Every row comes from one small tree of marks. Brackets hold a mark, then the marks that hang from it, in alphabetical order. Every link used is in the known rows. Which tree was each row made from?
In the rows, 128 means zero.
Known rows
(baroru fazuvof): [113 121 156 129 134 120 113 132 156 143 114  96 163 110 123 132 107 147
 123  93 145 116  89 145 142 115 150 111 120]
(fazuvof (nokisul kimel) (redu rifi)): [ 83 148 153 119 145 103 109 144 118 183 137 104 143 131 124 126 158 169
 101 110 129  73  92 163 141 122 133 127 153]
(sivur (fazuvof redu) (nanoz baroru (nokisul kimel))): [ 56  93  59  95 103 148 120 135 105 170 162 138 120 126 149 186 134 127
  35 104  87 109  56 116 133 114  93 151 142]
(gaton nokisul redu): [143 103 162 132 131 133 111 155 126 149 127 132 120 118 136 142 132 118
  79 109  96 134 128 142 142 121 101 136 132]
(rifi nokisul sivur): [ 91 137 187 120 139 115  81 166 111 149  96  98 166 141 123 141 107 158
  83 108 117 113 102  99 150 145 127 138 146]
(redu kimel (rifi baroru)): [ 99 108 121 129 121 125  83 116 113 155 147 120 200 139 118 140 151 180
 123 133 128  75  92 120 148 133 139  83 139]
(fazuvof (redu kimel (rifi sivur))): [ 65 145 145 129 144 148 102 107 114 161 103 116 188 134  88 140 168 148
  55 125 124  77 102 125 124 138 120  96 147]
(redu kimel (nanoz baroru (nokisul sivur))): [132  72  66  93 135 157  98 121  80 159 133 115 144 162 142 226 103 121
 105 138  67 119  76  21 120 158 141  93 105]
(nanoz (baroru (fazuvof redu)) (nokisul kimel sivur)): [119 112 122  94 123 155 149 114 103 238 134 115 165 118 133 209 110 173
  41 111  85 103  64  81 130 114 136 139 108]
(nanoz (baroru (fazuvof (nokisul kimel sivur)))): [116 119 139 111 137 110 110 114 111 206 129 100 161 129 151 189  94 188
 118 114 126  93  41  97 162 132 178 123 137]
(nanoz (baroru fazuvof) (nokisul kimel)): [ 95  70  94  92 109 145 132 113 136 207 143 107 159 134 156 186  70 176
  73  93 101 112  38 100 134 129 133 119 122]
(baroru (fazuvof (nokisul sivur) redu)): [122 164 203 139 155  95 110 134 106 178  94  92 163  92 106 162 139 166
  96 108 133  92  99 130 148  91 168 136 133]
(nokisul baroru kimel): [100 139 124 110 133 157 109 132 141 161 181 129 127 125 132 163 150 116
 143 103 117 125  86 124 134 141 130 121  77]
(gaton (nokisul kimel (sivur fazuvof))): [153 109 126 114 128 184 134 143 103 172 180 129 145 121 160 178 136 138
  76 129 117 124 129 162 181 139 135 139 135]
(baroru (fazuvof (redu kimel (nanoz nokisul)))): [ 76  88 116 117 139 120 111 131  95 169 135  88 151 115  97 178 117 118
  75 116 101  93  87  97 110 133 124  92  97]
(sivur nanoz): [105 117 119 117 144 129  93 174 130 103 126 113  98 128 121 126 135  97
 134 102 117 130  93 125 135 135 113 129 105]
(redu kimel (rifi sivur)): [ 77 123 127 123 143 158  93 108 127 146 110 108 197 147 111 144 140 146
  82 124 132  86  91 126 138 158 133  83 149]
(fazuvof redu): [106 147 169 129 140 121 121 143 127 135 115 117 128 117  99 123 157 134
  97 102 115 122 121 129 125 101 121 128 119]
(nokisul baroru): [117 143 134 124 132 146  92 129 154 131 141 131 140 115 124 160 151 107
 149  96 121 133  97 113 128 114 140 117  96]
(gaton (redu kimel nanoz (rifi nokisul)) sivur): [ 96 151 150 126 144  77  56 165 104 156 125 114 185 163 133 133 146 120
 134 150 105  65 117 103 140 186 121  81 131]
(redu (nanoz (baroru fazuvof)) rifi): [138  92  64 106 129 101  68 132 168 160  94  97 181 136 153 156  90 129
 137 110 118  83  49 101 122 154 163  82 156]
(gaton nokisul (redu kimel)): [115  92 146 135 130 143 113 126 105 157 147 138 135 129 122 159 141 127
  91 121 101 124 124 129 143 126 105 102 124]
(nanoz (baroru (fazuvof (nokisul sivur) redu))): [125 144 163 132 143  87 103 111 116 193  84 107 168 104 122 183 121 180
  98 106 121  90  66  91 141  86 175 133 154]
(gaton (redu rifi) sivur): [123 166 169 135 140 112 102 143 156 139  95 133 173 135 127 104 166 130
  90 123 119  92 118 150 141 137 113 115 143]
(rifi baroru sivur): [ 98 122 179 136 127 119  88 146 105 135 104 117 165 122 102 134 134 179
  48 121 107 102  80  98 150 139 116 143 133]
(rifi sivur): [ 94 129 166 127 145 143 104 140 130 124  95 105 148 131 110 134 126 141
  67 108 118 123  95 116 138 142 118 128 130]
(nokisul (baroru fazuvof) kimel sivur): [133 154 145 111 141 165 114 121 135 201 169 115 166 102 130 196 140 125
 135 112 129 110  79 120 147 138 164 120  64]
(gaton sivur): [118 148 172 129 146 118 114 148 146 116 109 125 138 135 119 110 141 138
 116 115 119 118 115 131 145 143 122 127 114]
(gaton (nokisul baroru)): [155 103 120 118 131 159  95 140 149 150 150 143 121 106 139 179 139 101
 128  99 102 137 111 129 134 121 130 129 110]

Write each row's tree
[ 73 153 163 105 133 139  80 152 111 188 156 117 161 135 131 178 129 139
  96 108 108 106  77  98 147 165 124 144  98] => (rifi (nokisul baroru kimel) sivur)
[ 66 115  80 123 118 152  85 108  99 150 177 127 161 109 120 217 168  82
  83 121 101 102  98 101 115 116 125  97 110] => (sivur (fazuvof (redu kimel (nanoz (nokisul baroru)))))
[124 158 102 124 135 168  73 141 131 121 157 143 146  98 141 196 175  68
 137 114 125 125 100 120 152 116 141 135 105] => (nokisul baroru (sivur fazuvof nanoz))
[159 111  95  98 150 187  98 177 107 176 191 147  86 110 144 203 152  65
 126 125  81 130  99 114 145 170 111 151  62] => (gaton (nokisul baroru kimel (sivur nanoz)))
[124 133 150 122 162 111  80 176  96 123 113 103 103 124 127 156 140 114
 139 117 117 115  92 109 153 130 140 146 121] => (fazuvof (nokisul (sivur nanoz)))
[ 50 161 142 137 146 124  65  91 113 174 118 125 193 115  96 182 183 139
  85 117 126  62  73 120 124 123 142  98 151] => (fazuvof (nokisul baroru) (redu kimel (rifi sivur)))
[ 90 188 157 134 124 144  82 108  88 186 174 135 210 109 119 216 185 126
 126 127 127  97 132 101 156  92 163 112 122] => (rifi (nokisul baroru (sivur (fazuvof (redu kimel)))))
[138 167 131 135 127 172  93 110 138 140 151 136 181 105 142 195 168 108
 126 113 136 126 117 125 156 100 163 125 119] => (nokisul baroru (sivur fazuvof))
[127  99 152 119 131 145 131 158 112 176 163 132 110 129 142 144 133 128
  70 116  92 128 116 152 150 147  89 139 111] => (gaton (nokisul kimel) redu)
[ 58 151 140  99 147 118  78 196  93 187 128 110 146 137 117 135 144 127
  57 120 104  71  85 130 138 174  91 150 133] => (fazuvof (redu (rifi (nokisul kimel) (sivur nanoz))))
[ 82 108 178 132 125  73  96 141 103 185 151  92 159 107 127 140 109 215
 105 112 138  70  44 143 170 127 152 133 127] => (rifi (baroru (fazuvof (nokisul kimel))))
[114 173 116 120 140 157  96 142  98 165 186 134 140 105 125 196 189  79
 106 137 106 106 110 114 138 144 139 132  87] => (nokisul baroru kimel (sivur (fazuvof (redu nanoz))))
[ 82 137 144 144 141  75  74 154 103 114 122  99 134 112 124 143 153 126
 101 115 131  94 102 142 144 108 143 125 169] => (sivur (fazuvof nokisul (redu nanoz)))
[122  90  90 113 130  96  83 137 150 143 103  97 146 129 141 160  82 128
 137 105 114 107  47  81 123 149 156  97 127] => (redu (nanoz (baroru fazuvof)))
[ 84 101  82  89 128 172 102 159 116 163 189 130  99 124 141 191 137  79
 105 101  86 126  64 108 122 147  93 144  62] => (sivur (nanoz (nokisul baroru kimel)))
[122 171 167 137 134 150 121 129 113 142 126 126 168 105 116 155 175 135
  75 120 130 117 140 140 154  88 145 136 144] => (nokisul (sivur (fazuvof redu)))
[118  82 109 107 125 127  65 171  96 156  96  97 177 136 129 162 113 147
  21 133  73  76  70  85 124 170 110 127 153] => (redu (nanoz nokisul) (rifi baroru sivur))
[147 105 109 111 131 162 100 159  98 135 135  99 157 129 154 193 122 107
  72 128 100 126 117 101 144 131 143 128 132] => (redu (nanoz (nokisul (sivur fazuvof))))
[102  73  88  87 112 156 133 124 121 184 150 124 132 156 156 181  93 161
  73 102  85 126  59  86 130 132 115 129 122] => (nanoz baroru (nokisul kimel))
[141 171 132  94 136 154  82 155 123 216 174 121 192 139 157 191 151 133
 156 125 114  91 108 107 151 153 160 125 105] => (redu (rifi (nokisul baroru kimel sivur)))
[ 84 128 114 121 153 105  84 120  69 156 122 130 120 133 109 195 154 131
 124 128  98  93  63  62 135 117 138 120 130] => (fazuvof (nokisul (sivur (nanoz baroru))) (redu kimel))
[ 87  66  57  81 117 153 114 153 111 165 155 125  97 151 154 181  96 122
  83 102  74 125  43  85 126 150  92 140 108] => (sivur (nanoz baroru (nokisul kimel)))
[110  93  93 121 132 107  60 144 101 139 146 110 174 147 119 141 144 144
 136 146 111  68  86  97 136 168 137  75 124] => (redu kimel nanoz (rifi baroru))
[153  92 113 101 119 153 121 112 128 196 102 108 183 121 151 213  81 163
  75 102  98 120  64  70 135 106 160 124 131] => (nanoz (baroru fazuvof) (nokisul sivur))
[ 86 138 143 121 138 120  91 131 127 164 169 116 123 124 136 169 144 135
 149 101 125 108  68 131 146 130 144 128 103] => (fazuvof (nokisul baroru kimel))
[ 96 136 131 114 129 144 109 119 154 186 175 117 156 104 131 167 129 126
 136  94 137 108  66 140 138 137 148 113  76] => (nokisul (baroru fazuvof) kimel)
[ 84  76  79  95 124 152  90 145 114 143  88 123 122 141 136 186  91 118
  32 100  70 123  40  57 120 145  92 146 139] => (rifi (sivur (nanoz baroru nokisul)))
[135 130 125  93 134 196 125 135 107 195 179 125 141 126 145 219 143 116
  96 118  86 130  95  88 133 133 131 142  65] => (nanoz (nokisul baroru kimel sivur))
[107 126 146 105 115  97  80 175 105 196 163 108 190 146 149 133 127 202
 120 127 114  68  92 127 164 150 135 130 140] => (redu (rifi baroru (nokisul kimel)))
[ 98 148 162 134 137 137  92 133 140 151  81 113 184 132 120 125 149 134
  44 114 118  96  98 134 134 139 111 118 160] => (gaton (redu (rifi sivur)))
[152 105  98  98 139 137 108 150  89 171 100 120 124 137 129 203 123 113
  61 127  52 121  89  33 106 128 128 137 116] => (fazuvof (redu (nanoz baroru (nokisul sivur))))
[ 93 106  83 102 129 166  65 140 154 178 105 108 187  96 133 197 119  90
  53  91 110  84  43 122 116 143 119 125 123] => (redu (rifi (sivur (nanoz (nokisul (baroru fazuvof))))))
[120 140 172 117 154 127 116 149  92 167 145 100 124 139 136 159 134 163
 122 123 125 109  96 122 165 139 152 137 112] => (fazuvof (nokisul kimel sivur))
[ 88 111  74 115 110 171  83 140 140 128 164 135 143 102 152 200 145  72
  95  92 110 125  80 129 134 103 113 139 119] => (sivur fazuvof (nanoz (nokisul baroru)))
[ 62 118  98 121 124  80  86 134 100 157 145 114 127 135 147 168 130 149
  92 121 112  83  54 114 146 132 139 125 172] => (sivur (fazuvof (nokisul kimel) (redu (nanoz baroru))))
[ 82 163 136 129 161 124  71 129  75 154 154 135 118 105  94 204 195  88
 147 124 110  96  87  85 130 115 139 121  84] => (fazuvof (nokisul baroru (sivur nanoz)) (redu kimel))
[ 86 108  99 117 153 142  68 134 112 131 111  96 172 156 112 147 134 112
  95 139 118  81  85 104 127 195 130  74 136] => (redu kimel nanoz (rifi sivur))
[136  72  96 110 117 104  72 162 126 177 117  87 193 114 139 160  97 157
  78 121 100  67  66 109 128 142 140 109 140] => (redu (nanoz nokisul) (rifi (baroru fazuvof)))
[ 85 120  93 120 122 118 104  75 146 196 113 123 210 124 116 166 132 168
 113 109 133  69  64 117 124 108 154  68 158] => (nanoz (baroru (fazuvof (redu kimel rifi))))
